Each row was made from one small tree. The marks that hang from a mark follow it in brackets, in the order of their numbers. Every link used is in the known rows. Write each row's tree.
Known rows:
j321{j309{j608 j949} j804}: [ -4.6  -0.8  10.8 -14.2  53.4 -24.4 -25.7  -4.8  10.0 -26.0  11.1   8.7
  20.7  29.1  10.6   3.5  -8.6   1.5  -7.2  -6.1]
j677{j181 j445 j608{j309}}: [-13.2   6.8  -0.6  26.8 -17.6  16.2  -9.0   7.3   7.4   8.8  16.0 -18.0
 -10.2 -41.6  12.3  26.2 -19.1 -11.8  -5.1   3.4]
j481{j309{j321{j804} j608 j949}}: [-13.6  -2.4  16.5 -36.0  15.8 -16.6   0.9  17.0  22.3 -16.4  26.2  -5.5
  31.7  41.8 -16.6  14.8   5.6  -2.8  -7.9  -3.7]
j677{j181 j445 j608{j309{j321}}}: [-18.1   7.3   9.0  21.4 -49.3   9.4   4.4  10.5  14.5   6.7  13.1 -16.3
 -12.0 -35.1   5.1  25.6 -16.1 -12.4  -9.0   2.8]
j321{j309{j608} j804}: [  0.5 -17.5  18.5   1.4  53.7 -20.0  -5.7 -16.2   9.3 -27.1  10.6   3.5
  21.5  24.2  17.2  10.7  -8.3   1.0 -15.4   1.7]
j804{j321}: [  7.4  -1.4  -7.0  12.5  13.2  19.1 -18.3 -16.0  13.6 -14.7  17.4  -1.8
  29.8  12.2  16.8 -12.8  15.4 -22.4   0.5   4.2]
j445{j677{j181 j608{j309{j321}}}}: [-16.8   9.7   4.4  19.0 -40.1 -28.3  13.9  10.9  11.0 -19.8  -7.3 -10.3
 -14.5 -27.7   5.7  22.9  -4.0 -19.9 -13.3  -6.7]
j321{j309 j804}: [ -5.5  -8.1  22.3   4.6  55.2  -0.5 -12.4  -8.2  13.3 -35.3  12.8   6.8
  13.3  18.1  23.6  11.1   6.9  -1.3  -6.6  -4.3]
j481{j309}: [ -2.4   5.3   7.0 -13.1  23.0  18.2  -8.4   1.8  12.7 -12.2  20.8 -18.2
  31.9  24.5   2.2  12.1  11.4  -9.2  -2.9  -1.1]
j608{j309 j677{j181 j445}}: [ -5.3  -3.2  10.5  31.4   1.6   6.4  -9.4  16.8  15.5  -6.5   6.6  -6.5
  -7.9 -41.1   3.1  21.5 -19.4  -7.2  -2.6  11.6]
j608{j309}: [  1.1  19.2  -8.9  19.2  46.9   7.1 -10.2  -1.9  18.1 -17.1  11.3 -15.6
  15.0  14.1   0.9  16.4   0.1  -5.4  -6.0  -1.2]
j321{j309{j608{j677} j949} j804}: [ -6.9 -12.7  14.6 -12.1  56.2 -34.9 -14.3   9.1   8.6 -34.7   4.4  16.5
  18.7   2.2  -1.5  17.9  -3.8   1.4  -7.8  -9.9]
j677{j181 j445}: [ -4.7  10.6  26.4  11.9 -21.2  20.4 -24.3  -7.1   9.1   2.4  19.7  -8.8
   0.4  -7.3  25.8  -5.3 -11.3 -13.1   3.0  22.4]
j804{j321{j309{j949}}}: [  3.8   6.1 -12.0  -3.8  16.0  10.5 -43.7 -10.0  13.4 -18.4   5.5  11.2
  26.5  11.4  16.0 -16.2   0.9 -16.1   5.2 -13.5]
j445{j677{j181 j608{j309{j949}}}}: [-16.4  27.4 -12.0   9.1 -10.1 -23.3 -22.7  17.6   6.6 -16.0  -2.8  -6.6
 -14.5 -29.1   5.8  12.2  -8.8 -20.1  -1.0 -14.9]
j309{j608 j949}: [  0.6  26.1   0.1 -16.3  27.3 -11.4 -28.0  -9.2   9.0  -8.4  13.6  -8.3
  27.8  32.4  -0.4  -6.9  -4.6  -7.0  -1.5   2.9]
j445{j677}: [ -4.9  11.9  15.6   7.8  13.6 -16.9  -6.7   0.1   9.2 -27.6   0.8  -6.5
   9.0  18.6  22.0   4.4  20.8 -17.5  -0.7  -2.5]
j677{j181}: [  1.1  20.5  15.2   5.5   6.4  13.3 -22.3 -16.7   7.3 -13.6  14.1  -5.3
   9.0   4.0  20.9 -16.8  -9.1 -14.1  -3.2  20.2]
j804{j321{j309}}: [  8.5 -10.4  -4.8  11.4  16.2  13.5 -25.7 -22.4  11.1 -19.3   5.0   7.6
  28.4   5.0  23.9  -9.6   4.2 -16.4  -4.4  -3.8]
j481{j309{j949}}: [ -6.4  22.0   2.2 -28.7  20.3  16.6 -26.8  11.7  14.0  -9.4  21.9 -12.8
  30.5  28.5  -6.4   4.4   6.9  -8.5   6.0 -10.4]
j481{j309{j608 j949}}: [ -2.0  10.5  -1.6 -30.6  22.0  -3.2 -20.9   4.2  12.8  -2.6  18.5 -15.4
  38.0  34.0 -14.2   4.0  -4.1  -6.0  -2.0  -2.1]
j677{j181 j445 j608}: [-13.5   5.5  17.8  11.6 -35.2  20.2 -15.0  -3.2  -1.5   7.7  21.0 -12.3
  -3.7 -33.3  24.2  10.8  -7.6 -16.8  -0.8   9.2]

Which tree is each row?
[-10.2  24.6   1.1   1.9  -6.0 -14.6 -10.1  20.4  21.4 -22.5  -0.1   4.4
  -1.8 -20.3 -18.0   7.3 -13.5  -9.7  -2.5   1.6] => j608{j309{j321 j949} j677{j181}}
[-12.8   7.9  13.3  10.2 -27.0 -15.6  -6.0  -0.7  -4.2 -18.0   1.3  -5.7
  -8.8 -25.6  25.5   5.0   5.9 -24.2  -5.8  -1.1] => j445{j677{j181 j608}}
[ -6.6  -4.3  28.6  15.4 -16.6  11.2 -12.9   8.1   6.7  -7.3  11.9  -1.3
  -1.1 -33.3  15.0   6.8  -6.3 -13.2   1.3  17.5] => j608{j677{j181 j445}}
[  1.4   3.1  11.3 -10.8   8.4 -25.1 -30.9  -4.7   0.6 -19.0  -8.1  12.5
  13.1 -19.0  -1.1  -8.3 -31.1  -5.6  -8.1   3.9] => j321{j309{j608{j677{j181}} j949}}
[  0.0   0.6   3.2 -13.0  36.2 -27.5 -23.7   1.9   4.2 -22.8  -6.4   7.9
  26.4  -1.4  -6.6  10.0 -12.1  -0.9  -6.3  -9.1] => j321{j309{j608{j677} j949}}
[ 13.8 -20.3  -6.0   8.3  15.9  -4.6 -20.3 -29.8   7.0 -13.4   1.6   3.3
  35.7  13.6  14.0  -9.4 -11.0 -12.0 -12.6   2.1] => j804{j321{j309{j608}}}
[ -1.8  11.9  -0.2 -12.5  29.7 -23.5 -16.1   6.4   5.9 -17.4   6.4  -0.1
  25.7   3.0 -11.8   6.1   0.8  -8.7  -2.7  -1.1] => j309{j608{j677} j949}
[ -1.9 -29.4  20.1   5.6  58.8 -30.4   4.2  -2.0   6.4 -36.9   2.3  11.4
  20.1  -3.0   5.3  23.0  -2.8   2.2 -16.6  -1.6] => j321{j309{j608{j677}} j804}
[-12.6  10.2  -5.1  25.6  -9.0 -18.5  -2.2   8.2   3.8 -18.0  -3.5 -11.6
 -13.2 -32.6  13.3  18.8  -7.4 -20.0 -10.2  -8.5] => j445{j677{j181 j608{j309}}}
[  7.2 -14.8 -12.9  -3.7  18.9 -20.5 -28.4  -3.4   9.0 -20.4  -4.1  15.5
  33.7 -10.2  -3.1  -3.2  -7.4 -12.9  -4.7 -11.0] => j804{j321{j309{j608{j677} j949}}}
[-13.0  -0.9  16.9 -18.6  24.2 -39.5   8.2  18.7  17.0 -32.1  13.3  10.7
  18.8  13.4 -14.3  17.7  11.1  -4.3  -6.8   0.1] => j309{j321{j804} j608{j677} j949}
[ -6.5 -11.2  32.2   5.7 -45.3 -16.1   7.5   1.1   9.7  -1.9   5.6  -1.7
   6.8 -24.2  -0.1  10.3 -18.6  -8.8 -11.3  24.4] => j309{j321 j608{j677{j181 j445}}}
[-17.9  32.5 -15.2  -4.7   1.3  -6.3  -3.7  15.6  16.8 -12.4  10.8 -12.6
   6.7  -2.4 -14.8  27.7   5.8  -9.4  -3.7 -22.1] => j677{j608{j309{j321 j949}}}
[  8.4  -2.2 -12.8  -8.0  15.4 -11.4 -39.2 -18.4   9.0 -11.5   3.0   8.2
  35.2  15.3   8.0 -16.6 -12.5 -12.6  -3.5  -7.6] => j804{j321{j309{j608 j949}}}
[-13.6 -31.2  34.6   5.8   2.2 -25.7  24.2  17.0  16.8 -18.3  17.6   1.5
  12.5  -1.4  -0.6  36.0  11.0  -2.5 -10.6  10.7] => j309{j321{j804} j608{j677{j445}}}
[-17.8  25.1 -17.3   6.2  14.6 -25.0 -13.5  24.6   9.2 -20.3  -1.7 -11.5
  -2.9  -9.4  -1.4  31.8  10.8 -15.5   1.2 -29.5] => j445{j677{j608{j309{j949}}}}
[ -0.6  12.0   7.8 -10.2   4.1 -19.9 -24.5   0.7   4.0 -13.3   3.5   4.8
  14.1 -13.0  -7.7 -12.7 -18.4 -10.6  -4.1  13.9] => j309{j608{j677{j181}} j949}
[ -6.0  -6.5  23.4  -3.7  22.1 -22.0  14.9  -6.7  18.4 -23.9  19.2  -2.3
  21.6  35.2   4.6  10.0   8.5  -3.7 -15.5  12.1] => j309{j321{j804} j608}
[-24.3  21.7  -4.1   1.1 -23.7   3.4  -5.6  26.1  18.2   2.9  17.0 -15.6
   0.5 -11.7  -9.3  40.7   1.2  -8.8   2.6 -20.4] => j677{j445 j608{j309{j321 j949}}}
[ -4.8  27.2   7.8 -22.4  -0.8 -19.6 -10.9  -4.7  15.8 -11.0  11.4  -6.8
  27.5  36.9  -8.0  -3.5  -3.5  -6.5  -5.2   3.3] => j309{j321 j608 j949}
[ -1.8  -1.5  13.4 -21.8  -5.2  -6.1  12.6  -2.8  17.7  -6.3  15.2 -19.2
  39.3  33.9 -13.0  15.1  -0.5  -5.7 -15.9   5.4] => j481{j309{j321 j608}}
[ -2.0 -24.7  21.9   8.9  13.7 -16.7  -7.1  -0.5   4.1  -9.9  -2.2  -0.4
  17.2 -15.1   6.9  27.4 -12.8   0.7  -9.5  -0.7] => j321{j309{j608{j677{j445}}}}
[-15.6  21.4   0.6  -1.7  37.0 -12.5  -4.2  21.2  30.9 -28.8  20.5  -0.8
   6.1  25.8  -7.3  19.6   7.3  -2.8  -0.3  -9.0] => j608{j309{j321{j804} j949}}
[-17.8  23.9  -6.2  10.7 -21.3  12.0 -29.0  16.9   8.7   9.8  17.4 -12.2
 -10.6 -35.8   3.7  17.4 -21.3 -12.4   4.2  -6.4] => j677{j181 j445 j608{j309{j949}}}
[-10.4  10.5  16.8 -13.4  52.6  -5.5 -31.4   4.0  13.7 -33.7  13.8  11.6
  11.8  23.3  17.8   3.9   3.7  -1.9   2.2 -12.5] => j321{j309{j949} j804}
